Each row was made from one path, in order. Every step used is in the known rows, and no mark comes twice. Write each row's path.
In the rows, zero is written as 128.
Known rows
latelib/dedem/bako/gesu/gakod/lede: [131 130 130 137 120 140 130 125 121  66 126 149 186 149 127 136 124 134
 138 115 120 145 137 133]
gesu/bako/misomo/latelib/dedem: [150 133 132 150 118 121 127 137 116 137 133 122 101 118 138 125 141 124
 136 117 120 130 116 117]
gakod/gesu/bako/misomo/latelib/dedem: [140 126 147 139 116 114 116 115 142 168 138 130  91 115 127 137 137 119
 141 107 125 137 122 124]
misomo/latelib/dedem/bako/gesu/gakod: [134 132 115 148 118 136 132 131 119  75 137 147 171 136 132 139 116 132
 122 156 117 151 127 122]
bako/gesu/gakod: [125 130 115 136 131 132 127 119 134  63 133 123 110 133 146 130 136 126
 119 136 135 147 136 132]
dedem/bako/misomo/latelib: [139 130 126 130 116 126 124 119 135 159 135 129 104 120 125 128 118 129
 130 141 117 116 122 114]
bako/latelib/gesu/gakod/lede: [117 118 137  87 138 131 122 114 145  30 120 140 135 156 131 127 125 134
 123 131 126 147 133 123]
dedem/bako/gesu/gakod/lede: [122 125 128 118 121 143 123 134 129  55 129 144 157 146 132 131 131 132
 128 125 126 136 143 127]
gakod/bako/misomo: [120 127 132 142 134 112 127  91 135 210 133 114 110 115 133 136 149 126
 139 101 131 118 129 137]
misomo/latelib/dedem/bako: [143 132 121 132 121 129 136 146 121 171 121 139 133 126 113 133  90 125
 136 144 117 135 119 121]
gesu/bako: [120 125 131 124 131 123 126 175 139 167 118 113  78 130 138 114 129 111
 133 120 140 130 132 115]
gakod/gesu/bako/latelib: [108 113 136  96 130 119 114 141 150 194 129 127  89 135 141 122 133 102
 144 126 142 139 132 117]
gakod/lede/bako/gesu/latelib/misomo: [130 134 128 115 123 150 116 133  83  49 128 134 198 127 115 128 165 145
 126 119 128  90 138 151]
gakod/lede/bako: [137 130 123 108 124 138 126 157 129 126 116 138 127 120 113 126 133 134
 136 115 136 108 137 139]
latelib/bako/gesu/gakod/lede: [118 130 133 126 122 135 130 125  96   4 129 142 157 133 125 130 149 137
 115 112 134 146 145 127]
dedem/bako: [121 126 125 121 129 127 130 150 151 196 118 125 109 134 121 122 102 118
 136 135 132 125 131 119]
lede/bako/misomo/latelib/dedem: [156 140 118 151 115 125 132 119 127 146 134 137 138 104 120 135 139 140
 134 133 122 113 115 135]
lede/bako/latelib/dedem: [134 131 109 129 127 127 136 139 127 184 122 140 165 127 127 126 126 125
 147 141 134 125 120 135]
bako/misomo/latelib/gesu/gakod: [132 127 137 128 131 120 121 100 162  42 136 129  95 131 131 134 131 141
 105 144 120 139 125 116]
gesu/gakod: [122 125 118 131 137 128 132 148 154 106 121 121  89 130 136 128 138 123
 120 138 134 138 128 133]
lede/bako: [128 130 115 125 128 127 130 160 148 171 120 128 116 117 121 124 126 127
 130 136 142 112 132 133]
gesu/latelib/dedem: [144 139 137 134 134 128 138 164 109 136 119 108 119 120 130 125 118 124
 138 130 125 124 121 143]
bako/gesu: [136 135 118 124 128 129 126 105 113 115 128 115  90 125 139 126 108 122
 132 121 137 141 138 129]
misomo/latelib/bako/dedem: [135 129 125 136 122 133 146 124  94 114 131 128  94 112 120 119  91 134
  98 128 125 142 122 107]
gakod/gesu/latelib/misomo: [113 122 143 110 137 127 115 120 131 154 124 117 113 125 108 135 143 122
 127 120 130 112 128 150]

Write each row's path
[122 126 144 123 134 110 121  77 138 139 137 124 118 120 121 142 121 138
 121 119 123 129 129 122] -> gakod/bako/misomo/latelib/gesu
[134 135 141 133 129 130 138 181 125 170 120 119 156 131 121 122 107 123
 143 142 121 117 122 131] -> gesu/latelib/dedem/bako
[116 130 130 128 127 139 120 129 103 115 131 122 181 140 122 123 132 129
 126 139 123 108 133 131] -> dedem/bako/gesu/latelib/misomo
[143 127 124 121 123 146 137 134 132 130 123 136 117 122 122 117 107 139
 121 103 131 113 132 130] -> gakod/lede/bako/dedem
[123 128 131 143 128 127 148 122 115 147 124 121  98 123 121 113  94 128
 108 112 134 142 128 111] -> latelib/bako/dedem
[137 133 134 156 121 118 133 109 149 205 125 127 133 132 122 127 115 125
 149 113 121 126 120 124] -> latelib/dedem/bako/misomo
[141 137 147 150 123 124 133 148 132 172 131 116 156 127 129 123 128 128
 147 128 116 107 118 131] -> gesu/latelib/dedem/bako/misomo
[135 139 125 124 124 138 125 169 112  95 136 119 155 114 139 122 136 132
 127 150 139 103 138 138] -> lede/bako/gesu/latelib
[161 139 124 147 121 122 132  93 111 134 131 123  95 110 128 135 122 132
 134 121 116 133 114 132] -> bako/misomo/latelib/dedem
[131 128 124 163 131 119 134 103 126 132 142 135 153 114 133 150 164 137
 124 123 115 135 116 143] -> gesu/gakod/bako/misomo/latelib/dedem
[109 116 134 132 142 129 137 102 152  93 138 133 125 134 130 136 102 141
  89 133 122 150 127 117] -> misomo/latelib/gesu/gakod/bako/dedem
[146 137 118 137 115 132 131 116  99 127 132 139 152 127 124 135  88 127
 135 142 118 144 128 119] -> misomo/latelib/dedem/bako/gesu
[106 116 111 113 132 130 124 109 126 196 119 138 163 152 116 122 128 119
 137 143 123 118 121 121] -> dedem/bako/latelib/misomo
[119 122 124 140 139 128 142 104 128 215 129 115  99 122 135 126 103 125
 121 101 132 134 128 130] -> gakod/bako/dedem
[103 120 122 135 144 121 133 140 150 157 127 126 129 127 134 140 153 124
 121 127 135 133 132 142] -> gesu/gakod/bako
[128 134 126 126 133 137 120 111  87  81 129 110 144 129 130 126 143 130
 123 129 127 114 131 142] -> bako/gesu/latelib/misomo
[111 123 150 113 137 116 121 154 161 135 116 115  88 146 128 114 106 118
 124 120 141 140 138 104] -> latelib/gesu/bako
[118 120 107 113 137 128 125  92 110 161 118 126 127 140 123 124 139 120
 132 131 127 125 120 133] -> bako/latelib/misomo
[142 131 141 119 127 116 120  84 143  92 131 120  77 124 123 130 104 137
 118 131 121 133 126 114] -> bako/misomo/latelib/gesu
[108 128 130 132 140 131 123 105  82 130 135 114 182 126 127 137 159 131
 126 119 128 110 135 150] -> gakod/bako/gesu/latelib/misomo
[100 115 113 120 144 122 132 132 133 157 132 132 151 134 147 136 159 121
 128 142 132 136 126 136] -> gesu/gakod/bako/latelib
[154 134 123 146 114 138 129 131 127  50 134 156 168 115 120 141 172 151
 125 123 115 114 119 144] -> gesu/gakod/lede/bako/misomo/latelib/dedem
[128 125 123 128 130 122 132 155 117 178 120 124 127 139 145 115 129 109
 149 126 132 142 120 118] -> gesu/bako/latelib/dedem
[125 127 132 134 125 123 120 126 179  54 140 144 140 125 124 134 148 147
 102 157 127 120 126 120] -> lede/bako/misomo/latelib/gesu/gakod
[131 122 120 132 126 150 138 148 151  81 127 143 135 130 131 121 137 143
 108 114 130 120 130 133] -> gesu/gakod/lede/bako/dedem
[125 133 138 144 123 112 133 108 122 142 127 120 107 115 121 122 141 129
 127 111 134 127 128 119] -> latelib/bako/misomo
[ 96 109 131 104 133 122 109 111 140 195 125 134 120 144 124 126 154 107
 138 116 137 130 128 124] -> gakod/gesu/bako/latelib/misomo
[138 139 131 120 130 134 126 142  97  81 133 104 111 120 146 122 121 125
 129 137 132 123 135 135] -> bako/gesu/latelib
[119 120 121 108 132 124 124 164 126 166 123 120 100 137 151 110 134 108
 140 136 137 131 126 110] -> gesu/bako/latelib
[116 124 125 100 133 122 124 126 159 141 121 136 149 139 123 120 110 130
 130 152 140 125 132 117] -> lede/bako/latelib/gesu
[143 132 124 129 114 145 128 130 101  29 133 157 183 138 125 141 121 139
 127 134 112 145 131 129] -> misomo/latelib/dedem/bako/gesu/gakod/lede
[126 126 149 104 134 125 120 149 143 156 128 110  82 114 125 132 119 117
 134 129 136 120 132 142] -> gakod/gesu/latelib
